Each row was made from one small tree. The marks that hang from a mark follow it in brackets, in the order of their numbers. Every link used is in the known rows. Write each row's tree.
Known rows
K755(K98 K912(K93)): [  2 -35 -21 -10  30 -52 -49 -14   5  34 -16  -3 -17  17  29  18  12  11
  22  -8]
K755(K912): [ -2 -43 -12  -3  19 -37 -26 -16  -4  26 -16   6 -12  18  10  12   6   9
  12 -17]
K503(K717): [  5 -35 -40  13  -1 -15 -12 -14   0  34   1  14  -2  22  10   0  27  16
  12   0]
K912(K93(K717(K503(K621))) K755(K98(K12))): [  1 -36 -35  -9  16 -10 -48  16  37  53 -18 -11 -17  -6  15 -11  40  26
  16  -9]
K621(K242 K503(K717(K93(K912)))): [ 26 -22 -32   2  21  -6 -40 -32  10  22  -7   4  -6   1   0  10  13  16
  22 -17]
K755(K98(K12) K912(K93(K717(K503)))): [  7 -29 -22   7  33 -40 -46  -2  30  19  -9 -23 -21  21  28   1   5  19
  29  -5]
K242(K621(K503(K717(K93)))): [ 22 -30 -40  -4   7 -17 -24 -17  23  20  13   6  21  26  10 -14  25  21
  -5 -17]
K918(K12): [ 20 -51 -29  -2  -9  -7 -19 -10   6  27 -27   5   1  -2 -10   2   2  18
   0  -7]
K717(K93 K503(K621(K242))): [ 15 -35 -27 -11   3 -10 -29 -23  31  29 -19  14  -2   1  10 -20  25   6
  24 -29]
K717(K93 K503): [ 14 -38 -32  -2  -3  -4 -27 -19  35  23 -27  17  -5  -1  12 -17  18  -5
  17 -15]
K912(K93): [ -6 -48 -26  -9  16  -5 -41  -2  17  50 -22  14 -13  -4  -3  10  18  13
   4  -7]
K621(K242 K503(K717(K93(K912(K755(K98)))))): [ 29 -16 -35  -6  18 -13 -47 -30   8  27 -11   5 -12  -3   9  12  25  16
  23 -16]
K93(K717 K912): [  6 -50 -20  21  32 -27 -25  13  20  30 -10 -21 -15  21 -10  -7 -10  46
  12 -11]
K621(K242 K503(K717(K93))): [ 23 -15 -33   2   3  -2 -39 -40   8  24   2  14  -2  -1   2  10  15  15
  18 -13]
K717(K93(K912(K755)) K503(K621)): [ 13 -52 -24 -23  26 -15 -29   2  29  36 -49   3  -5  -7  10 -29  39   2
  18 -34]
K755(K98): [ 12 -30 -26   3  -9 -18 -34 -22   4  35   5  10 -14  20  17   4  -2  32
  11  -4]
K717(K93(K912(K755(K98))) K503(K621(K242))): [ 23 -40 -28 -22  28 -22 -40  -8  31  31 -38   0 -13  -5  15 -19  37   9
  31 -34]
K755(K98(K12) K912(K93(K717(K503(K621))))): [  4 -32 -18   0  35 -44 -44  -2  26  26  -7 -26 -15  24  31  -6   9  23
  28 -13]
K755(K98 K912(K93(K717(K503)))): [  4 -27 -29   8  30 -57 -51  -6  22  31  -9 -20 -15  21  36   6  11  20
  32  -6]
K755(K98(K12) K912(K93(K717))): [  2 -34 -13   3  35 -43 -42  -2  22  23  -7 -19 -22  23  21   6   1  23
  20  -4]
K503(K621(K242)): [  5 -40 -18  -9   5 -12 -27 -20  -1  45   3  14  -6  13  -4   0  14  37
  12 -28]

Write each row's tree
[ 21 -15 -39  10   0   1 -41 -37   0  31  13  11  -8   5   4  17  10  25
  19 -12]	K621(K242 K503(K717))
[ 10 -34 -29  -6  10 -27 -10 -22   5  36  -4  16   8  19   8 -11  43  15
  19 -20]	K503(K621(K242) K717(K93))
[  3 -36 -38  -2  14  -7 -52  14  41  48 -20  -7 -24 -10  12  -4  34  22
  17  -2]	K912(K93(K717(K503)) K755(K98(K12)))
[ 11 -46 -19   8  32 -24 -32  18  20  30 -15 -22 -26  13  -4  -6   6  44
   9 -10]	K93(K717 K912(K755(K98(K12))))
[ 14 -42 -27  -7  33 -34 -13 -11   7  32 -16   6   3  20   6 -13  39  18
  24 -24]	K503(K621(K242) K717(K93(K912)))
[ 18 -37 -30 -15  29 -39 -19 -10   5  37 -18   5  -2  17  13 -11  50  19
  26 -23]	K503(K621(K242) K717(K93(K912(K755(K98)))))
[  4 -40 -26  -7   5 -27  -1 -14   2  40  -9  14  18  25  16 -23  44  11
   9 -16]	K503(K621 K717(K93))
[ -2 -41 -32 -24  12 -14 -52   3  13  61 -30  15 -22 -15  10  16  42  14
   6  -6]	K912(K93 K755(K98))
[ 18 -30 -29  -1  11  -7 -29 -22   6  27 -14   2   5   7   9  -5  11  10
   9 -12]	K621(K503(K717(K93(K912))))
[ 12 -44 -32   8  37 -24 -36  16  28  41 -20 -22 -19   5  -1 -15  25  43
  28 -27]	K93(K717(K503(K621(K242))) K912(K755))
[  7 -25 -27   3  35 -62 -52  -9  21  36  -4 -21 -15  22  34   5  15  29
  38 -16]	K755(K98 K912(K93(K717(K503(K621(K242))))))
[  9 -38 -23 -14  -6   0 -33  -6   7  38 -13  15 -24   0   5   4  23  20
   2  -9]	K912(K755(K98(K12)))
[ 10 -47 -33  -5  23 -23 -12  -1  10  30 -34  12  -5   9   4  -7  45  -1
  12  -8]	K503(K717(K93(K912(K755))))
[ -1 -37 -36   7  22 -16 -47   3  36  50  -5  -8 -10   0   2  -4  20  32
  23 -12]	K912(K93(K717(K503(K621(K242)))))
[  3 -51 -21   9  33 -25 -28  20  16  41 -24 -15 -20   6 -12  -4  13  41
   7 -14]	K93(K717 K912(K755))
[ 16 -38 -37  16  27 -29 -41  16  32  34 -18 -25 -23   9  12 -12  15  38
  27 -12]	K93(K717(K503) K912(K755(K98)))
[ 23 -44 -28 -14  23  -4 -35  -2  40  17 -45   2 -21  -6  11 -19  24  -3
  22 -20]	K717(K93(K912(K755(K98(K12)))) K503)
[  8 -29 -33  23   3 -18 -29  -8  28  38  12 -10  -6  18   6 -17   6  44
  25 -16]	K93(K717(K503(K621(K242))))
[  4 -37 -14 -11  33 -35 -44 -10  13  23 -16  -6 -23  17  22  12   7  10
  18  -8]	K755(K98(K12) K912(K93))
[  3 -30 -40  -8  18 -25 -58   7  33  60 -14  -7 -18 -10  16   1  45  31
  24 -12]	K912(K93(K717(K503(K621(K242)))) K755(K98))
[ 17 -42 -30  -5  22 -20 -14  -1  15  20 -27   6 -10  14  11 -11  36   4
  14  -6]	K503(K717(K93(K912(K755(K98(K12))))))
[ 18 -46 -27 -23  32 -15 -35  -3  32  32 -44   4 -12 -10   4 -20  40   5
  27 -37]	K717(K93(K912(K755)) K503(K621(K242)))
[ 14 -41 -32   8  31 -34 -37  17  25  42 -16 -30 -16  15  16 -21  21  45
  26 -21]	K93(K717(K503(K621)) K912(K755(K98)))
[  8 -56 -12 -21  26 -16 -24   0  16  31 -49  14 -13  -7  -9  -5  25   2
   1 -21]	K717(K93(K912(K755)))
[ -2 -39 -27  -7  16 -11 -47  15  28  50 -19  -3 -23  -7   2   5  31  26
   6  -1]	K912(K93(K717) K755(K98(K12)))
[ 22 -39 -39 -13  24 -20 -28  -3  21  22  -4  -1  13  17   4 -13  36  20
  -4 -22]	K242(K621(K503(K717(K93(K912(K755))))))
[-13 -47 -29  -7  18 -13 -43  18  23  62 -27   5 -14 -15  -8   8  40  22
   1  -6]	K912(K93(K717) K755)
